Each row was made from one walk, in order. Every step used is in the known rows, and no mark comes twice. Write each row's walk.
Known rows
r-y-d-p-t: [ 0.15  0.01 -0.28 -0.04  0.10  0.03 -0.07 -0.04 -0.10  0.03 -0.38 -0.23
  0.04  0.16  0.02 -0.04 -0.11  0.10 -0.24 -0.23 -0.30 -0.14 -0.26 -0.23]
y-d-p: [ 0.10 -0.21 -0.20 -0.03  0.00  0.18 -0.04  0.15  0.14 -0.12 -0.04  0.05
 -0.13  0.08  0.16  0.04 -0.17  0.10 -0.16 -0.09 -0.08  0.01 -0.22  0.09]
h-t-b: [-0.31  0.10  0.05  0.03 -0.02 -0.02  0.12 -0.12  0.06  0.32  0.43  0.01
  0.19  0.13 -0.12  0.09  0.12 -0.18 -0.19  0.02 -0.04  0.30  0.22  0.05]
t-b-r-y-d-h: [-0.12  0.07  0.06  0.25  0.10 -0.03  0.00 -0.42 -0.17 -0.16 -0.18  0.05
 -0.26 -0.02 -0.27  0.22 -0.17 -0.05 -0.38  0.13 -0.40  0.13  0.50 -0.29]
p-t-y: [ 0.05  0.05 -0.08 -0.13 -0.02 -0.27 -0.05 -0.01  0.26  0.28  0.09 -0.09
  0.29 -0.05 -0.01 -0.52  0.21 -0.25  0.00  0.23  0.17  0.10 -0.22  0.16]
r-y: [-0.17  0.03 -0.03  0.10 -0.06 -0.14  0.04  0.11  0.11  0.08 -0.02 -0.29
 -0.01  0.06 -0.14 -0.04 -0.04  0.04 -0.03 -0.15  0.20  0.01  0.21  0.10]
y-d-h: [ 0.00 -0.09  0.01  0.03  0.02  0.02 -0.17 -0.22  0.09 -0.20  0.25  0.24
 -0.17 -0.07 -0.06 -0.05 -0.07 -0.04 -0.04  0.06 -0.03 -0.10  0.24  0.07]
h-d-y: [ 0.03  0.00 -0.04  0.12 -0.14 -0.27 -0.07  0.13  0.44 -0.03  0.31 -0.18
 -0.42 -0.07  0.13 -0.44 -0.03 -0.01  0.05  0.17  0.31  0.16 -0.30  0.09]
h-t-y-d-p: [ 0.00 -0.26 -0.15 -0.12 -0.04  0.16  0.03  0.17 -0.01  0.00  0.05  0.12
  0.00 -0.14  0.01 -0.02  0.05 -0.13  0.06 -0.24 -0.07  0.08 -0.10 -0.09]
b-t-h: [ 0.13  0.08  0.26  0.07 -0.07 -0.10  0.09  0.47 -0.03  0.06  0.24  0.28
 -0.05  0.11  0.28  0.04  0.01  0.19  0.06  0.18  0.25 -0.01 -0.29  0.27]
p-r-y-d: [-0.01 -0.10 -0.11  0.09  0.04 -0.12 -0.01 -0.14 -0.23 -0.22 -0.14 -0.41
 -0.22 -0.03 -0.14  0.34 -0.03  0.07  0.23 -0.24 -0.13  0.07 -0.06  0.10]
h-r-y-d: [-0.25  0.12 -0.07  0.11  0.22  0.18  0.14  0.02 -0.03 -0.01 -0.35 -0.28
 -0.05 -0.20 -0.19  0.18  0.00  0.06  0.21 -0.34  0.01 -0.18  0.11 -0.06]
b-t-y: [ 0.16 -0.10  0.08 -0.03 -0.08 -0.24  0.13  0.31  0.21  0.14  0.29 -0.02
 -0.07  0.03  0.12 -0.28  0.08 -0.16  0.08  0.17  0.24  0.23 -0.25  0.23]
t-h: [-0.07  0.06  0.13  0.04 -0.07 -0.04  0.04  0.37  0.07  0.01  0.16  0.20
  0.09  0.00  0.18  0.03  0.02  0.12  0.13  0.14  0.38 -0.10 -0.03  0.25]
p-r: [ 0.00 -0.09  0.10 -0.08 -0.18 -0.12 -0.06 -0.08 -0.02 -0.03  0.22 -0.20
  0.04  0.17 -0.02  0.04  0.04 -0.08  0.10  0.17  0.10  0.31 -0.15  0.36]
p-t-y-d-h: [ 0.14 -0.01 -0.10 -0.08  0.07 -0.19 -0.20 -0.30  0.06  0.03  0.14  0.18
  0.06 -0.17 -0.02 -0.40  0.18 -0.24  0.02  0.22 -0.11 -0.13  0.02 -0.08]
p-r-y-d-h-t: [-0.13 -0.12  0.06 -0.07 -0.07 -0.04 -0.08 -0.54 -0.63 -0.23  0.14 -0.09
 -0.18 -0.05 -0.38  0.42  0.08 -0.08  0.17 -0.30 -0.29 -0.02  0.40 -0.19]
b-t-h-d: [ 0.21  0.13  0.17  0.06 -0.14 -0.16  0.05  0.26  0.07  0.20  0.38  0.11
 -0.22 -0.09  0.29  0.01  0.26  0.10  0.21  0.17  0.27  0.06 -0.48  0.15]
t-b-d-h-r: [-0.18  0.21  0.26  0.02  0.08  0.13  0.13 -0.08  0.35  0.25  0.17  0.28
  0.40  0.09  0.05  0.09  0.02 -0.10  0.06  0.31  0.03 -0.07  0.56 -0.13]
b-r-y-d-p-t: [ 0.16  0.01 -0.07 -0.03  0.14  0.09 -0.10 -0.09 -0.22 -0.02 -0.48 -0.13
 -0.04  0.08 -0.16 -0.25 -0.20  0.12 -0.56 -0.11 -0.41  0.07 -0.19 -0.32]
r-y-d: [-0.13 -0.03 -0.10  0.19  0.14 -0.06 -0.03 -0.02  0.03 -0.11 -0.08 -0.28
 -0.22 -0.15 -0.13  0.10 -0.09  0.13  0.05 -0.32 -0.01 -0.07  0.09 -0.01]
y-d: [-0.07 -0.11 -0.04  0.13  0.18  0.00 -0.11  0.08  0.19 -0.05  0.21 -0.01
 -0.22 -0.13  0.00 -0.03 -0.02  0.08 -0.04 -0.04  0.06  0.06 -0.09  0.19]
d-h: [-0.07 -0.05  0.10 -0.04 -0.19 -0.06 -0.13 -0.14  0.14 -0.02  0.39  0.19
  0.04  0.11 -0.05 -0.18 -0.04 -0.12 -0.10  0.23  0.13  0.01  0.38  0.14]
p-t-b-r-y-d: [-0.06  0.23  0.00  0.20  0.33 -0.14 -0.01 -0.40 -0.16  0.11 -0.33 -0.23
 -0.06  0.02 -0.23 -0.10 -0.03  0.00 -0.52  0.10 -0.47  0.21 -0.03 -0.31]

Write each row's walk
[ 0.01 -0.03 -0.15  0.17  0.08  0.17  0.15 -0.08 -0.13 -0.09 -0.46 -0.09
 -0.19  0.16 -0.10  0.26 -0.34  0.08 -0.45 -0.03 -0.42  0.22  0.08 -0.28]
t-b-r-y-d-p
[ 0.27 -0.09  0.02 -0.16  0.02 -0.09 -0.05  0.28  0.46  0.25 -0.01  0.09
  0.48  0.08  0.27 -0.46  0.00 -0.06 -0.03  0.14  0.19  0.03 -0.24 -0.12]
b-d-p-t-y
[ 0.14 -0.32 -0.27 -0.02 -0.04  0.09  0.06  0.27  0.24 -0.12 -0.14  0.10
 -0.10 -0.07  0.18 -0.04 -0.05 -0.05  0.07 -0.02  0.04  0.00 -0.21  0.08]
t-y-d-p
[ 0.02 -0.09 -0.03  0.05 -0.08 -0.12 -0.14 -0.41 -0.39 -0.34  0.01 -0.18
 -0.30  0.02 -0.19  0.39 -0.05 -0.01  0.22 -0.10 -0.22 -0.09  0.29  0.01]
p-r-y-d-h
[-0.21  0.20  0.20 -0.01  0.00  0.21  0.20  0.39  0.01  0.06 -0.12  0.27
  0.30 -0.09  0.16  0.07  0.10  0.09  0.27  0.13  0.38 -0.22  0.03  0.22]
t-h-r
[-0.29  0.16  0.04  0.00 -0.01  0.13  0.18  0.07  0.09  0.13 -0.24 -0.25
  0.24 -0.05 -0.20  0.02  0.05  0.00  0.13 -0.18  0.20 -0.11  0.27  0.02]
h-r-y
[-0.27  0.14  0.06 -0.07 -0.13  0.13  0.12 -0.21 -0.07  0.04 -0.14 -0.03
  0.21  0.03 -0.26  0.06  0.02 -0.08  0.14 -0.06  0.11 -0.22  0.62 -0.09]
d-h-r-y
[-0.15 -0.05  0.13  0.20  0.20  0.00 -0.04 -0.03 -0.07 -0.17 -0.24 -0.18
 -0.31 -0.17 -0.27 -0.10 -0.16  0.15 -0.27 -0.16 -0.07  0.12  0.14 -0.13]
b-r-y-d
[-0.05 -0.06 -0.12  0.14  0.00 -0.06 -0.11 -0.26 -0.06 -0.19  0.01 -0.04
 -0.24 -0.10 -0.18  0.15 -0.12  0.01  0.03 -0.20 -0.10 -0.20  0.42 -0.09]
r-y-d-h
[ 0.08  0.28  0.01 -0.27 -0.04  0.32  0.14  0.30 -0.11  0.22 -0.37  0.31
  0.60  0.19  0.25 -0.11  0.05  0.10  0.00  0.15  0.06 -0.26 -0.33  0.02]
d-p-t-h-r
[-0.19 -0.08  0.09 -0.17 -0.24 -0.11 -0.02 -0.20 -0.05  0.10  0.44  0.27
  0.11 -0.11 -0.20 -0.25  0.23 -0.34  0.10  0.08  0.19  0.06  0.54 -0.03]
d-h-t-y
[ 0.21  0.23  0.01  0.04 -0.04 -0.33 -0.13  0.15  0.13  0.06  0.12  0.04
 -0.13 -0.07  0.32 -0.44  0.17  0.11  0.11  0.28  0.22 -0.09 -0.60 -0.04]
p-t-h-d-y
[ 0.09 -0.14 -0.12 -0.14 -0.30  0.03  0.11  0.00 -0.24 -0.12 -0.23 -0.35
  0.07  0.40 -0.03  0.30 -0.19 -0.06  0.04 -0.11 -0.05  0.12 -0.04  0.10]
d-p-r-y
[ 0.10 -0.01 -0.13 -0.02  0.23 -0.23 -0.12 -0.07  0.23  0.10  0.02 -0.08
  0.11 -0.21  0.05 -0.41  0.23 -0.17  0.05  0.08 -0.06  0.04 -0.33  0.05]
p-t-y-d
[ 0.47 -0.02  0.07 -0.19 -0.37 -0.02  0.09  0.20 -0.28  0.07  0.10  0.08
 -0.15  0.27  0.40  0.36  0.15  0.04  0.26  0.21  0.00  0.20 -0.75  0.21]
b-t-h-d-p-r
[-0.21 -0.04  0.41 -0.07 -0.03 -0.01 -0.19 -0.10  0.18  0.11  0.66  0.28
  0.16  0.01 -0.10 -0.17  0.04 -0.04 -0.06 -0.05  0.22 -0.02  0.61 -0.15]
b-d-h-t
[ 0.27  0.04 -0.11 -0.08  0.10  0.15 -0.11  0.21 -0.10 -0.01 -0.23  0.26
  0.16  0.08  0.33  0.03 -0.06  0.19 -0.10  0.06 -0.14 -0.26 -0.48 -0.04]
y-d-p-t-h
[-0.23  0.04  0.23  0.07  0.10  0.10 -0.07 -0.52 -0.24 -0.01  0.28  0.34
 -0.19 -0.05 -0.33  0.07  0.00 -0.14 -0.48  0.16 -0.41  0.30  0.48 -0.27]
y-d-h-t-b-r
[-0.23 -0.03  0.00  0.04  0.03  0.02 -0.10 -0.40 -0.34 -0.08  0.23 -0.03
 -0.17 -0.14 -0.39  0.19  0.03 -0.02  0.03 -0.36 -0.17 -0.16  0.58 -0.29]
r-y-d-h-t
[ 0.21  0.08 -0.20  0.01  0.11  0.10 -0.04  0.21 -0.26 -0.05 -0.50  0.02
  0.11  0.05  0.19  0.22 -0.10  0.25  0.00 -0.23 -0.18 -0.36 -0.30 -0.20]
r-y-d-p-t-h
[ 0.11 -0.10 -0.15 -0.13 -0.27  0.06 -0.05 -0.02  0.31  0.20  0.14 -0.15
 -0.03  0.12  0.10 -0.17  0.08 -0.10 -0.07  0.06  0.13  0.18 -0.25  0.12]
h-d-p
[ 0.02 -0.17 -0.06  0.06  0.06  0.19  0.01  0.09 -0.09 -0.21 -0.47 -0.07
 -0.26  0.06 -0.16  0.02 -0.31  0.17 -0.37 -0.18 -0.22  0.09  0.02 -0.22]
b-r-y-d-p
[ 0.23 -0.12 -0.11 -0.23 -0.38  0.01 -0.03 -0.15  0.00  0.05  0.05 -0.22
 -0.10  0.22  0.11  0.09  0.14 -0.16  0.13  0.13  0.00  0.33 -0.44  0.23]
h-d-p-r
[ 0.06  0.21  0.10 -0.05  0.02 -0.13 -0.12  0.14 -0.01  0.16  0.05  0.13
  0.31  0.06  0.16 -0.24  0.12  0.05 -0.06  0.25  0.18 -0.11 -0.23  0.16]
p-t-h
[-0.08  0.37 -0.04  0.03  0.32  0.11  0.11  0.07 -0.31  0.09 -0.50 -0.02
  0.30 -0.23  0.02  0.14  0.15  0.21  0.25 -0.20 -0.08 -0.44 -0.13 -0.20]
p-t-h-r-y-d
[-0.14  0.02  0.04 -0.04  0.09  0.23 -0.01 -0.16  0.05 -0.10  0.04  0.27
  0.02 -0.19 -0.08  0.01  0.05 -0.05  0.08  0.05 -0.07 -0.18  0.29  0.01]
y-d-h-r
[ 0.12 -0.07  0.08 -0.06  0.02  0.07  0.17  0.01  0.01 -0.05  0.05  0.28
 -0.11 -0.20  0.02 -0.03  0.15 -0.17  0.27  0.13 -0.08 -0.10  0.06 -0.04]
b-t-y-d-h-r
[ 0.13 -0.17  0.07 -0.10 -0.14  0.01  0.08  0.17  0.05 -0.06 -0.14 -0.29
  0.17  0.30  0.11  0.31 -0.26  0.13  0.14 -0.17  0.10  0.06  0.01 -0.03]
b-d-p-r-y
[-0.10  0.09  0.17  0.19  0.15 -0.09  0.05  0.19  0.52  0.21  0.35 -0.03
  0.19  0.13  0.19  0.04 -0.05  0.03 -0.07  0.19  0.16  0.17  0.17  0.07]
t-b-d
[-0.19  0.19 -0.02  0.15  0.21  0.24  0.21  0.26 -0.18 -0.08 -0.43  0.02
  0.08 -0.29  0.01  0.38  0.04  0.26  0.44 -0.27  0.11 -0.43  0.10 -0.03]
t-h-r-y-d
[-0.01 -0.17 -0.13  0.07  0.12 -0.10  0.03  0.19  0.27 -0.08  0.09 -0.03
 -0.17 -0.29  0.07 -0.15  0.10 -0.10  0.22  0.01  0.15  0.04 -0.13  0.16]
t-y-d
[ 0.21 -0.24 -0.16 -0.11 -0.10  0.12 -0.04  0.01 -0.14 -0.23 -0.06 -0.04
 -0.12  0.20  0.14  0.26 -0.18  0.03  0.01  0.03 -0.20  0.16 -0.38  0.23]
y-d-p-r
